What can hang from each mark
F: C P
Z: M R
K: S Z
S: K M R
M: P
R: C P

Every row comes from one small tree of marks. Brackets hold a mark, then the marks that hang from it, in alphabetical order. Every link used is in the known rows. Which tree was each row made from?
Known rows
(Z (M P) R): [ 2.06 -1.33 -0.22 -1.01  0.51  0.51  1.84  1.42 -3.41 -1.50  1.75 -3.01
  0.12 -1.11 -0.20  0.44  3.28  0.52  2.21 -0.39  0.03 -0.44 -1.48 -1.13
  0.51  2.61  1.06  0.55  3.37  0.69 -3.21 -0.53  2.69]
(K (S (M P) (R C))): [-1.29 -2.56 -0.08 -0.22  3.15 -1.18 -2.30  0.65 -0.32  0.17 -2.45  0.64
  2.53  0.45  0.99  1.16 -0.51 -0.27  1.53  1.14 -1.16 -1.51  1.39  1.54
  1.49 -0.24 -1.54  2.40  0.48 -0.01  1.93 -1.34  2.30]
(S (K Z) (M P) (R C)): [ 0.28  1.79  2.12 -0.34 -0.04 -1.15 -0.85 -0.14  0.26  0.47 -4.63  1.33
  0.57 -0.11 -2.39 -0.73 -0.08  1.52 -0.36 -0.22  1.85  1.80  1.03  0.48
  0.79 -2.10 -0.76 -0.86 -2.06 -3.38  0.25  1.17 -1.25]
(S (K (Z R)) (M P)): [ 0.70  2.71 -1.11  1.31  0.36 -0.81  0.66 -0.79 -0.88  1.05 -2.78 -0.57
 -0.78  0.47 -1.81 -1.51 -1.52  2.21 -0.17 -3.50  0.55  0.32 -1.84 -1.20
  0.11 -0.34  1.68 -0.30 -1.03 -0.34 -2.57 -0.39 -2.88]
(S K M (R C P)): [-1.57 -0.40 -0.47 -0.69 -1.44 -1.81 -2.48 -0.13  0.62  0.57 -0.30  0.79
  1.79  4.02 -0.49  1.87  2.81 -1.21 -1.34  3.64  1.11  1.82  2.17  1.57
  1.03  0.57 -2.59 -1.90 -2.57 -2.93 -0.29  0.63  1.80]
(K (S M (R C)) Z): [ 0.30 -0.95  1.52  0.52  1.03  0.64 -0.75 -0.85  2.05  2.00 -3.22  1.77
  0.47 -1.14 -0.04 -0.02 -3.56  0.11 -0.29 -0.85 -0.05 -0.46  1.52 -0.37
  0.83 -1.94 -0.69  1.76 -2.07 -0.24  2.92 -0.89 -2.46]
(K (S R) (Z M)): [ 1.30  0.09  1.89  0.73 -0.33  0.88  1.35 -1.36  2.28  2.05 -2.00  0.55
 -1.07 -2.85  0.61 -0.39 -3.34  0.54 -0.97 -2.23 -0.45 -2.24  0.33 -1.34
 -0.28 -1.34  1.84  0.82  0.44  1.69  0.66 -1.44 -4.36]
(Z M): [ 0.06  0.73  0.47 -0.27 -0.70  0.24  1.88  0.39  1.06 -3.49  2.90 -1.10
  0.42 -2.65  1.40  0.00  2.70  1.50 -1.46  1.04 -1.87 -1.89 -0.41  0.24
 -1.80  1.41  0.84 -1.31  2.05  0.67 -1.29 -1.93  1.92]
(R C P): [-3.20 -0.87 -0.74 -1.55 -1.11  0.75 -1.61  1.92 -1.65 -3.36  6.23  0.55
  0.99  0.28  0.75  1.60  5.36 -2.93  0.19  6.38 -0.55  2.32  1.31  4.14
 -0.87  1.59 -2.71 -1.46  2.38 -0.89  1.66  2.94  6.01]
(Z R): [ 0.01 -0.53 -1.41 -1.27 -0.02  0.18  1.82  1.28 -1.30 -2.64  4.75 -1.98
 -0.05  0.51  2.16  0.46  2.07 -2.08  2.98  1.55  0.63  0.69 -0.10 -2.49
 -1.60  1.07  0.00  0.60  0.53  0.78  0.71 -0.20  3.76]
(F C P): [-0.68  0.17  0.51 -2.08  1.61  0.07 -0.75  1.15  2.27 -6.59  6.86 -1.77
 -0.95  0.25  4.10 -4.01 -0.78 -0.38 -1.60  2.44 -0.61 -2.85  0.96 -1.29
 -1.53  0.22 -2.97 -0.49  1.83  0.47  2.64  0.99  5.18]
(S (K Z) M): [-0.71  3.86 -0.23  1.38 -0.85 -0.59  1.02 -1.58  2.49 -0.49 -1.59  0.90
 -1.28 -0.67 -0.58 -1.96 -2.10  2.57 -2.67 -3.14 -0.70 -0.50 -1.25 -0.71
 -1.61 -0.86  1.42 -1.47 -2.54 -0.48 -0.62 -1.54 -3.92]
(S K M (R P)): [-1.92  1.20 -1.21  1.31 -0.84 -2.75 -1.20  0.44  1.49  0.26 -0.67 -0.17
  1.01  3.88  0.67  1.29  1.49 -0.18 -1.94  2.48  1.10  0.45  1.59  0.79
  0.62  0.79 -0.68 -1.61 -1.81 -1.20 -2.42 -1.06  0.62]
(R P): [-3.17  0.72 -1.50  0.37  0.24 -0.42 -0.30  2.34 -0.03 -3.70  6.22 -0.64
  0.53 -0.37  1.46  0.83  3.24 -1.27 -0.33  4.62 -0.29  0.58  0.00  3.05
 -1.01  2.00 -0.62 -1.04  3.06  1.32 -1.02  1.17  4.60]
(Z (M P) (R C)): [ 1.95 -2.60  0.22 -2.41 -0.50  1.02  0.85  1.03 -4.27 -1.53  2.05 -2.06
  0.92 -0.37 -0.90  1.04  5.06 -0.65  2.49  0.89  0.35  1.02 -0.65  0.12
  0.27  2.39 -1.06  0.10  2.54 -0.87 -1.31  1.09  4.45]
(F C): [-1.28  0.70 -0.28 -3.71  0.10 -0.92  0.43  0.67  2.08 -5.23  5.00  0.80
 -0.76 -0.82  3.76 -1.30 -0.49 -0.31 -0.94  1.69 -1.60 -2.62 -0.33 -1.91
 -2.91 -2.42 -1.19 -0.65  1.06  2.00 -0.27  1.03  6.03]

Which tree is each row?
[-1.72  2.84 -1.43  0.94  1.54 -2.28 -0.50 -0.09  0.18 -1.90 -1.57 -0.47
  0.63  0.44 -0.29 -0.93  0.13  2.47 -0.87 -0.99 -1.44 -1.15 -1.72  1.35
 -1.05  0.18  1.19 -0.55  0.53 -0.17 -1.98 -1.44  0.04]	(S K (M P))
[ 0.66 -2.16 -0.86  1.22 -0.23  1.81 -0.84 -0.99 -1.28  3.75 -0.96  0.59
 -0.63  1.60 -1.20  0.93 -1.89 -1.39  0.51 -1.56 -0.50  0.83 -0.56 -0.07
  1.54  0.87  0.15  1.45 -0.91  1.29  0.51  0.66 -2.13]	(K (S M) (Z (R C P)))
[ 1.51 -0.86  2.09 -0.37  0.68  0.85  0.09 -0.32 -0.12  2.09 -2.95  1.04
 -0.37 -3.00 -1.16 -0.17 -1.72  0.19  0.36 -1.71 -0.23 -1.38  0.11  0.54
  0.75 -1.61  0.51  1.18  1.71  0.26  1.70  0.48 -2.96]	(K (S (R C)) (Z (M P)))
[-0.84 -1.12  0.96  0.06 -0.24  0.99 -0.92 -0.31  0.70  1.97  0.03  1.78
 -0.34 -0.66  0.36  0.67 -2.05 -2.07  0.08  1.20  0.57  0.58  1.77  1.20
 -0.02 -1.50 -0.67  0.70  0.12  0.87  3.18  1.70 -1.51]	(K (S (R C P)) Z)
[ 1.77  1.60  0.40 -1.20 -2.57  0.67  1.49 -1.58 -1.60  0.96  0.34 -0.26
 -2.27 -0.67 -1.70 -1.03  0.97  0.18  0.32 -2.67  0.82  1.05 -2.29 -1.30
 -1.88 -0.61  1.49 -2.06 -0.34 -1.00  0.02  1.70 -2.78]	(S (K (Z (M P) (R C))))
[-0.28  3.47  1.16 -0.40 -1.46 -1.17  1.56 -0.79  2.61 -0.46  0.03  0.53
 -1.62 -0.72  0.71 -1.31 -1.69 -0.85 -0.33 -0.47  2.03  0.08  0.81 -2.34
 -2.56 -3.02  1.16 -1.69 -1.89 -0.93  1.67  0.42 -2.85]	(S (K Z) R)
[ 2.23 -2.74  0.02 -2.63 -2.41  1.82  1.26 -0.17 -2.13 -1.11  3.36 -1.64
  0.46  0.30 -0.22  1.39  4.78 -1.51  1.70  1.65  0.04  1.05 -0.14 -1.56
 -0.44  1.92 -1.34 -1.18  0.39 -0.66  0.39 -0.06  3.51]	(Z M (R C))
[ 1.49  1.36  2.45 -1.81 -2.12 -0.57  0.39 -0.93 -0.02  0.37 -1.51  1.10
 -0.84 -1.32 -1.45 -0.42  0.99 -0.10 -0.60 -0.13  1.85  1.04  0.56 -0.38
 -1.09 -2.63 -0.08 -2.09 -0.86 -2.52  1.53  2.05 -2.06]	(S (K (Z (M P))) (R C))
[ 1.19 -0.84 -0.84  1.81  2.45  1.03  0.47 -0.58 -1.18  2.69 -2.91 -0.54
 -0.61 -0.49 -0.84 -1.00 -4.15  1.05  1.68 -4.50 -0.58 -0.84 -1.73 -1.10
  1.38 -0.21  1.96  2.99  0.27  2.21 -0.98 -0.94 -3.19]	(K (S (M P)) (Z R))
[ 0.74 -1.27  1.82 -0.04 -1.50  1.26 -0.52 -0.68  0.49  2.97 -0.82  1.40
 -0.69 -1.19 -0.92  0.84 -0.91 -0.90 -1.37 -0.05  0.12 -0.13  0.82  1.25
  0.92 -0.38  0.14 -0.17  0.57  0.71  0.96  0.74 -2.77]	(K (S (R C P)) (Z M))
[-1.10  0.29  0.88  0.26  3.25 -1.96 -0.36  3.03  0.61 -3.74 -1.92 -0.81
  3.05 -0.74  0.53  0.15  1.25  2.30  0.74  2.64  0.50 -0.55  2.08  0.82
  1.94  0.00 -1.26  1.55  1.20 -1.07 -2.31 -1.73  3.96]	(S (M P) R)
[-0.31  0.62  0.13  2.10  1.63  0.71  0.36 -1.50  2.42  1.49 -2.15  1.03
 -0.67 -2.22  0.47 -1.27 -4.79  1.79 -1.55 -3.31 -2.31 -2.35 -0.69 -0.01
 -0.63 -0.95  1.76  1.60 -0.73  2.20  1.03 -1.98 -3.84]	(K (S M) Z)
[-1.52 -1.91  0.62 -0.75  0.00 -0.48 -2.14  2.65  0.34 -2.25  0.70  0.34
  2.74  2.03  0.11  2.53  3.93 -0.98 -0.67  5.97  0.86  2.13  3.69  2.41
  2.42  1.48 -3.73 -0.11 -0.69 -2.53 -0.79  0.29  5.53]	(S M (R C P))
[-0.48  2.72 -1.42  0.49 -2.22  0.02  1.57 -1.03 -0.06  1.05  2.64 -0.20
 -2.57  0.72 -0.34 -1.03 -0.16 -1.53  0.05 -1.47  1.31  1.05 -1.88 -1.41
 -2.24 -0.31  1.93 -1.94 -1.09  0.07  0.09  1.61 -2.64]	(S (K (Z (R P))))
[ 1.37  2.46 -0.15  0.08 -1.82  0.18  2.20 -1.36 -0.93  1.11 -0.08 -0.70
 -2.21 -1.07 -1.49 -1.50 -0.15  1.00 -0.04 -3.76  0.69  0.02 -2.48 -2.00
 -1.98 -0.44  2.73 -1.63  0.32  0.38 -1.24  0.50 -3.53]	(S (K (Z (M P) R)))
[ 1.06 -3.41 -0.60 -1.87 -3.13  2.00  0.05  0.76 -3.17  0.07  4.66 -1.87
  0.55  1.88 -0.59  3.02  6.29 -2.21  0.79  3.43  0.41  2.00  0.19  0.43
  0.54  3.71 -1.20 -1.31  1.66 -0.42 -1.75  1.47  4.15]	(Z M (R C P))
[ 0.86  2.23 -1.05  1.11 -1.29 -0.44  1.77 -1.76  1.13  1.15 -1.45 -0.05
 -1.49  1.13 -1.04 -1.43 -1.75  1.61 -1.17 -3.34  0.35  0.43 -1.56 -2.38
 -1.22 -0.42  1.78 -1.26 -3.16 -0.47 -1.05 -1.32 -3.66]	(S (K (Z R)) M)
[ 1.57 -1.72 -0.32  0.71  1.63  1.63 -0.49 -0.63 -1.94  2.84 -2.81  0.30
  0.16 -0.15 -1.59 -0.32 -2.94  0.29  1.88 -3.10 -0.55  0.17 -1.11 -0.37
  1.63 -0.44  0.49  2.61 -0.15  1.02  0.99  0.32 -1.82]	(K (S (M P)) (Z (R C)))
[-1.24 -1.12 -0.67  1.07  3.92 -2.10 -1.34  0.77  0.42  0.26 -2.88 -0.12
  2.11  0.21  1.48  0.44 -1.92  0.50  1.24  0.20 -1.33 -2.53  0.87  0.73
  1.63 -0.32  0.29  3.12  1.08  1.27  0.12 -2.41  0.85]	(K (S (M P) R))
[-0.55 -0.12  0.14  2.60  0.92  0.13 -0.88 -0.07  1.83  2.49 -2.69  1.12
 -0.08  0.18  0.08  0.20 -3.78  0.80 -1.16 -0.68 -0.04 -0.54  0.81  0.71
  1.83 -0.30  0.60  1.81 -0.62  1.34 -0.56 -0.96 -2.88]	(K (S M (R P)) Z)
[-1.94 -3.05 -0.80  0.34  1.20 -0.62 -2.83  0.45  0.65  1.58 -0.51  0.58
  2.40  2.68  1.35  2.37 -0.14 -1.67 -0.02  2.87 -1.10 -0.42  2.32  1.84
  1.73  0.91 -1.85  1.23 -0.37  0.24  1.28 -0.94  1.94]	(K (S M (R C P)))
[ 1.03  1.56 -0.60  0.15 -0.15 -0.30  0.30 -0.73 -1.70  1.08 -2.63  0.00
 -0.67  0.71 -2.45 -1.20 -0.39  1.70  0.17 -2.79  0.45  1.12 -1.94 -0.31
 -0.12 -0.72  0.60 -0.54 -1.33 -1.42 -0.96  0.83 -2.06]	(S (K (Z (R C))) (M P))
[ 0.18 -0.95 -1.46  2.51  0.12  1.20  0.09 -0.69 -0.13  3.82 -0.92 -0.16
 -0.91  1.58 -0.56  0.43 -3.28  0.02 -0.01 -2.83 -0.35 -0.11 -1.30 -0.39
  1.88  1.08  1.57  1.62 -0.56  2.30 -1.42 -0.75 -3.25]	(K (S M) (Z (R P)))
